Known rows, with every step that occurs
regut > bavokor > vilinos: [-4.74 -2.01  1.69 -1.29 -0.92 -1.75  1.90  3.39 -0.34 -0.38 -1.84  4.37
 -3.54 -1.14  1.33 -1.06  0.79  2.03  3.64 -0.60 -4.74  0.90  1.04 -1.48
 -0.12]
ditev > regut: [-1.23  1.07  0.60 -0.61  0.23 -1.51  0.14  0.96  2.05  2.59 -0.84  1.75
  3.23  2.81  0.07  3.89  3.38  0.73  1.85 -0.38  1.06  3.10 -4.13 -0.71
  2.81]
tasar > zefu > vadem: [ 0.72  2.11  1.45 -0.71  0.35  1.73 -2.17 -0.70 -2.13  2.67 -1.39  1.41
  4.67 -0.33  5.69  1.99  1.17 -0.25 -1.20  1.22  0.72  1.73  1.33  3.34
  1.40]
vilinos > bavokor > deri > ditev > tasar > zefu > vadem: [ 2.87  3.37 -1.84 -0.63 -2.65  0.65 -3.21 -3.15 -2.40 -0.18  2.05 -0.27
  3.67 -1.36  1.03 -1.70  1.04  0.70  1.40  2.27  0.25 -2.61  2.13  4.59
 -1.70]
vadem > ditev > deri > bavokor: [-1.77 -4.16 -0.42  2.77  0.14 -1.51  1.14  0.95  0.34 -3.10  0.09 -2.73
 -2.00 -3.84 -1.92 -2.46 -3.08  0.72 -2.92 -0.63  1.18 -1.84  0.33 -5.75
  1.57]
vadem > ditev: [-2.54 -1.61  2.76 -0.13 -0.60  0.50 -0.62  2.06 -0.36 -0.04  0.27  0.62
 -2.15 -0.81 -0.53 -0.22  0.18 -0.17  1.41 -2.81 -0.81  0.10  1.25 -1.71
  2.14]
vilinos > bavokor > deri > ditev > vadem > zefu > tasar: [ 5.42  2.27 -3.35  1.37  0.78  0.49 -5.31 -2.39  2.31 -1.60  1.92  1.49
 -0.70  3.51 -3.19 -0.21 -2.06  0.83  4.41  3.03  0.75 -0.88 -4.29  2.65
 -3.71]
zefu > vadem > ditev > deri > bavokor > vilinos: [-4.70 -2.96 -2.56  1.19 -2.14 -0.08  1.52  4.59 -0.85 -2.83 -0.04 -2.14
 -3.40 -4.64  2.87 -5.80 -5.91  0.07 -2.80 -0.11  2.55 -1.43  0.72 -5.00
 -0.34]
zefu > tasar > ditev > deri > bavokor: [ 0.74 -0.93 -3.65  2.86  4.27  0.87  2.17 -2.01  0.51 -3.95 -0.44 -7.14
 -2.99  1.92 -2.70  0.34 -2.94 -2.36 -5.17  0.18  1.49  0.97  2.48 -1.76
  0.37]
vadem > zefu > tasar > ditev: [ 4.67  1.46 -0.22 -0.32  5.64  3.74 -0.18 -2.42  2.12  1.17 -0.87 -3.21
 -4.54  4.72 -5.18  1.85 -1.05 -2.60 -0.16 -0.10 -0.50  1.49  0.26  1.41
  0.93]
vadem > ditev > deri: [-0.58 -1.98 -0.18  0.71  0.98  0.27 -0.79  3.86  0.06 -0.42  0.35 -1.82
 -3.30 -2.60  1.10 -2.38 -1.32 -0.16 -1.21 -2.73  1.33  0.43 -1.35 -5.28
  0.95]
regut > bavokor > deri > ditev: [-0.80 -0.93 -1.99  0.34 -1.99 -4.20  1.70 -1.78 -0.98 -1.43 -2.16  3.93
  0.34  0.00 -0.19  0.05  0.66  3.69  1.85 -2.90 -2.93  0.33  1.42 -1.96
 -2.15]
zefu > tasar > ditev > regut > bavokor: [ 2.27 -1.46 -2.03  0.07  1.47 -2.57  3.52 -0.99  0.98 -1.55 -0.12 -1.08
 -0.55  6.71 -4.39  3.54  0.70 -3.14 -0.34 -1.38 -0.25 -1.52 -1.70  3.09
  1.36]
tasar > ditev > deri > bavokor: [-1.39 -1.02 -1.57  2.08  1.54 -0.53  3.96 -0.47  1.32 -3.47 -2.40 -5.43
 -0.60 -0.96 -1.63  0.67 -0.99 -0.94 -5.86 -0.01  0.94  1.03  2.03 -4.54
  0.77]
tasar > zefu: [ 0.17  2.27  3.32  0.74  2.61  1.68 -0.83 -0.63 -1.15  2.46 -0.63  1.75
  1.92 -1.64  1.67  2.50  2.85  1.00  0.04  1.91 -0.84  1.07  0.60  0.31
  1.94]
zefu > tasar: [-0.63  1.10  0.11 -0.05  3.53  1.86 -3.04 -1.06  0.60  0.75  0.19  0.07
 -1.06  3.68  0.20  1.85  0.42 -0.74  3.03 -1.02 -1.27  4.61  0.99  1.92
  1.33]
tasar > ditev > deri > bavokor > vilinos: [-4.81  0.56 -1.71  1.80  1.32  0.18  5.45  2.76  0.61 -3.48 -1.82 -5.00
 -4.27 -2.66 -0.27 -1.90 -2.54 -0.93 -4.69  1.27  0.63  0.62  2.20 -5.10
 -0.76]
tasar > zefu > vadem > ditev: [ 0.98  0.08  1.69 -0.09 -0.76  1.73 -1.34  1.70 -3.17  1.32  0.79  1.10
  0.92 -1.84  3.13 -0.23 -0.72 -1.39 -2.04 -0.12  2.21 -2.36  1.46  1.81
  2.31]
deri > ditev: [-2.63  0.53  0.95 -0.13 -1.59 -1.25  0.30 -2.46 -0.08 -0.29 -1.04 -0.19
  0.38 -0.19  0.30  3.17  1.14  1.08  2.67 -1.34 -2.40  2.61  3.10 -1.57
  1.08]
vilinos > bavokor > deri > ditev: [-1.38  3.10 -2.67  0.71 -1.90 -1.29 -2.12 -1.13 -0.96 -2.33 -1.06  1.44
  0.84  0.18 -0.10 -0.15  1.25  2.73  4.24 -1.77 -1.05  0.72  1.19 -1.62
 -0.66]
zefu > vadem > ditev: [-1.67 -1.94  0.60 -1.73 -2.09  0.75 -1.34  2.32 -1.32  0.47  0.09  0.09
  0.21  0.16  3.24 -0.61 -0.70 -1.09 -0.23 -3.09  0.98  0.76  1.47 -0.13
  1.55]
regut > bavokor > deri > ditev > tasar: [-0.11 -1.79  0.05 -1.04 -2.40 -3.75  1.11 -2.81 -0.04 -0.79  0.56  2.00
  0.43 -1.06 -2.64 -1.35  1.10  2.50  2.49 -1.17 -4.27 -0.33  1.32  0.51
 -2.85]

Rows
[-1.29  2.71 -2.09  0.08  0.42  0.24 -3.23  1.34 -0.16 -0.30 -1.19  2.24
  1.02  0.86  1.24 -0.69  3.28  3.15  3.60 -2.37 -0.21  2.81 -1.19 -0.82
 -0.70]  vilinos > bavokor > deri
[-1.40  2.00 -1.65  0.90 -4.40 -2.29 -2.91  0.16  0.86 -2.89  0.50  2.83
  3.10  1.15  2.50  0.76  1.33  1.61  2.49  0.88  0.16  0.55 -1.54  1.09
 -3.29]  vilinos > bavokor > deri > ditev > vadem
[-0.81  2.24 -0.10 -0.17  3.51  2.83  0.42 -0.63  0.07 -0.76  0.18 -3.40
 -3.05  5.00 -1.08  2.69  0.34 -3.50 -1.34 -1.96 -1.04  3.40  2.79  2.68
  1.08]  zefu > tasar > ditev
[ 3.02 -3.87 -0.06  0.04 -2.74 -3.38  1.46  1.31 -2.63  0.96  0.86  3.80
  3.82  0.46 -0.08 -0.08 -0.55 -1.14 -0.95  0.39  2.41 -7.10 -2.69  2.60
  2.64]  tasar > zefu > vadem > ditev > regut > bavokor
[ 1.85  0.67  0.59  0.11 -1.65 -0.09 -0.45  2.16 -1.21  2.35  1.52  1.52
  3.72  0.92  1.84  1.08  0.22 -1.49 -2.33  0.55  5.26 -4.51 -2.94  1.60
  3.05]  tasar > zefu > vadem > ditev > regut
[-1.83  0.27  2.20 -1.79 -2.07 -0.16 -0.18 -3.67  0.57  1.01  1.64 -2.00
 -0.45 -1.13 -1.80  1.92  1.49  0.27  2.93  0.50 -3.81  1.90  3.07  0.34
  0.27]  deri > ditev > tasar
[-1.90  3.62 -1.62  0.43 -0.58 -0.75  0.12 -1.44  0.11  0.01 -1.63  1.91
  0.90  0.08  1.90  1.21  0.95  2.81  1.63 -2.83  0.27  3.12  0.90 -2.13
 -1.19]  bavokor > deri > ditev
[-6.94  0.39  1.98  1.18  0.24 -0.57  1.83  1.27  0.47 -1.34 -1.99  1.41
 -1.77 -1.92 -0.33 -0.30 -1.07  2.39  0.99  2.12 -2.57  1.63  2.93 -2.67
  0.76]  deri > bavokor > vilinos
[ 2.34  0.55 -3.20  2.10  6.13  2.66  2.90  0.39  2.21 -2.43 -0.64 -5.82
 -7.91 -0.01 -5.76 -3.42 -6.24 -1.93 -3.18  3.33  1.25 -0.94 -0.49 -3.89
 -1.06]  vadem > zefu > tasar > ditev > deri > bavokor > vilinos
[ 3.12  0.07 -0.91 -1.28 -2.86 -1.86  0.34 -4.19 -2.84  0.40  0.64  2.45
  3.71 -1.99  1.07 -1.01  0.27  0.92 -0.59  1.60 -1.38 -2.77  1.80  4.21
 -2.59]  regut > bavokor > deri > ditev > tasar > zefu > vadem
[ 6.71  0.96 -2.82  0.20  6.95  4.21 -0.03 -0.94  2.33  0.56 -0.35 -6.27
 -5.60  2.38 -3.82 -0.58 -2.31 -2.66 -1.97 -0.19  1.93  1.95 -2.69 -1.86
 -0.42]  vadem > zefu > tasar > ditev > deri
[ 0.50  1.46  4.83 -0.86  2.04  2.54 -1.29 -1.85 -0.36  3.36  2.01  0.01
  1.17 -2.10 -0.44  1.13  3.56 -0.22  0.47  3.31 -1.86  0.16  1.36  3.08
  1.29]  ditev > tasar > zefu
[ 0.71 -3.27 -2.05  0.55 -1.40 -4.77  1.95  2.86  0.36 -0.35 -0.17  4.90
  0.56  1.49 -2.56 -1.35  0.91  2.36  0.67 -3.38  1.45 -3.62 -5.34 -1.66
 -0.07]  vadem > ditev > regut > bavokor > deri
[ 1.32  1.27  3.60 -2.33 -0.06  3.23 -2.42 -2.06 -1.35  4.00  1.66 -0.43
  3.50 -1.31  2.97  0.51  2.17 -1.02 -1.19  3.14 -0.42  0.96  1.50  4.98
  0.72]  ditev > tasar > zefu > vadem
[ 0.31 -2.67 -0.07 -0.42 -1.17 -4.60  1.74  0.23  1.43  1.02 -1.38  3.45
  2.86  2.44 -1.38  2.57  3.09  1.55  2.51 -0.72 -1.76 -0.34 -3.44 -0.07
  1.92]  ditev > regut > bavokor
[-0.47  0.53  0.93  0.14  1.41  2.13 -0.59  0.93  0.97 -1.35  0.92 -2.21
 -0.58  5.72  1.77  3.33  0.24 -4.56 -2.31  0.91  0.10  2.89  0.14  5.31
 -1.66]  zefu > tasar > ditev > vadem
[ 0.11 -1.02 -2.40  0.23 -0.13 -4.03  1.65  0.75  1.59  1.35 -2.18  5.03
  3.80  2.84  0.16  0.88  3.42  3.67  1.81 -1.99  0.85  0.51 -5.77 -0.25
 -0.64]  ditev > regut > bavokor > deri
[ 0.48 -0.31  5.08 -0.32  0.90  2.78 -0.94  0.32 -1.41  1.85  3.63 -0.50
 -1.78 -3.81 -3.14 -1.08  1.63 -1.71 -0.09  1.68 -1.11 -3.92  2.09  1.55
  1.93]  vadem > ditev > tasar > zefu
[-1.34 -2.75  2.06 -3.15 -2.76  1.75 -1.73  0.89 -0.15  1.78  2.75 -1.68
 -0.68 -1.04  0.82 -2.24 -0.04 -1.68 -0.12 -1.24 -0.57 -0.15  1.51  2.77
  0.63]  zefu > vadem > ditev > tasar
[-1.76 -1.10 -1.06  2.64 -0.83  0.72  1.48  3.80 -2.97 -2.41  0.97 -1.16
 -2.03 -5.85  2.50 -5.37 -6.00 -0.89 -4.88  3.67  3.53 -4.89  1.43 -3.34
  0.37]  tasar > zefu > vadem > ditev > deri > bavokor > vilinos
[ 3.86 -2.47 -0.62  0.17 -1.98 -3.81  0.46 -1.53  2.53  0.39 -1.11  5.18
  1.70 -0.30 -1.96 -0.34 -1.33  2.67  2.43  1.50 -1.58 -1.39 -4.49  0.37
 -4.66]  regut > bavokor > deri > ditev > vadem > zefu
[-1.96 -3.03  3.47 -2.07 -0.49  1.40 -0.94  0.94  0.61  1.22  3.06 -1.29
 -2.87 -2.39 -3.01 -1.50  1.10 -0.89  1.39 -1.40 -2.40 -0.44  1.46  0.34
  1.21]  vadem > ditev > tasar
[ 1.70  3.95 -0.50 -1.07 -1.66  1.67 -0.87 -2.96 -2.03  2.22  1.44  0.41
  4.12 -1.82  2.74 -0.35  0.06  0.60 -1.37  1.49  1.83  0.44  2.19  3.63
 -2.12]  bavokor > deri > ditev > tasar > zefu > vadem
[ 2.57  0.03  3.03 -1.20  0.80  1.49  1.17  0.54  3.04  1.87 -1.06 -0.88
  0.14  1.77 -1.16  2.48  1.34 -2.47 -2.49  2.66  0.15  1.02 -3.27  1.36
 -1.80]  tasar > ditev > vadem > zefu
[-2.74  2.09 -0.01  0.29 -2.91 -1.57 -1.11 -0.13  1.52 -0.55 -0.60  3.04
  3.48  0.78  4.03  1.68  0.68  1.15 -0.01  0.29  1.14  2.95 -1.69  0.73
 -3.78]  bavokor > deri > ditev > vadem
[ 2.43 -0.90 -0.86  0.28  0.38  1.78 -1.72  2.78 -2.60  0.83  1.05 -1.30
  0.31 -2.99  4.98 -2.62 -2.35 -1.60 -3.41 -0.13  4.47 -2.20 -1.04 -1.51
  1.08]  tasar > zefu > vadem > ditev > deri
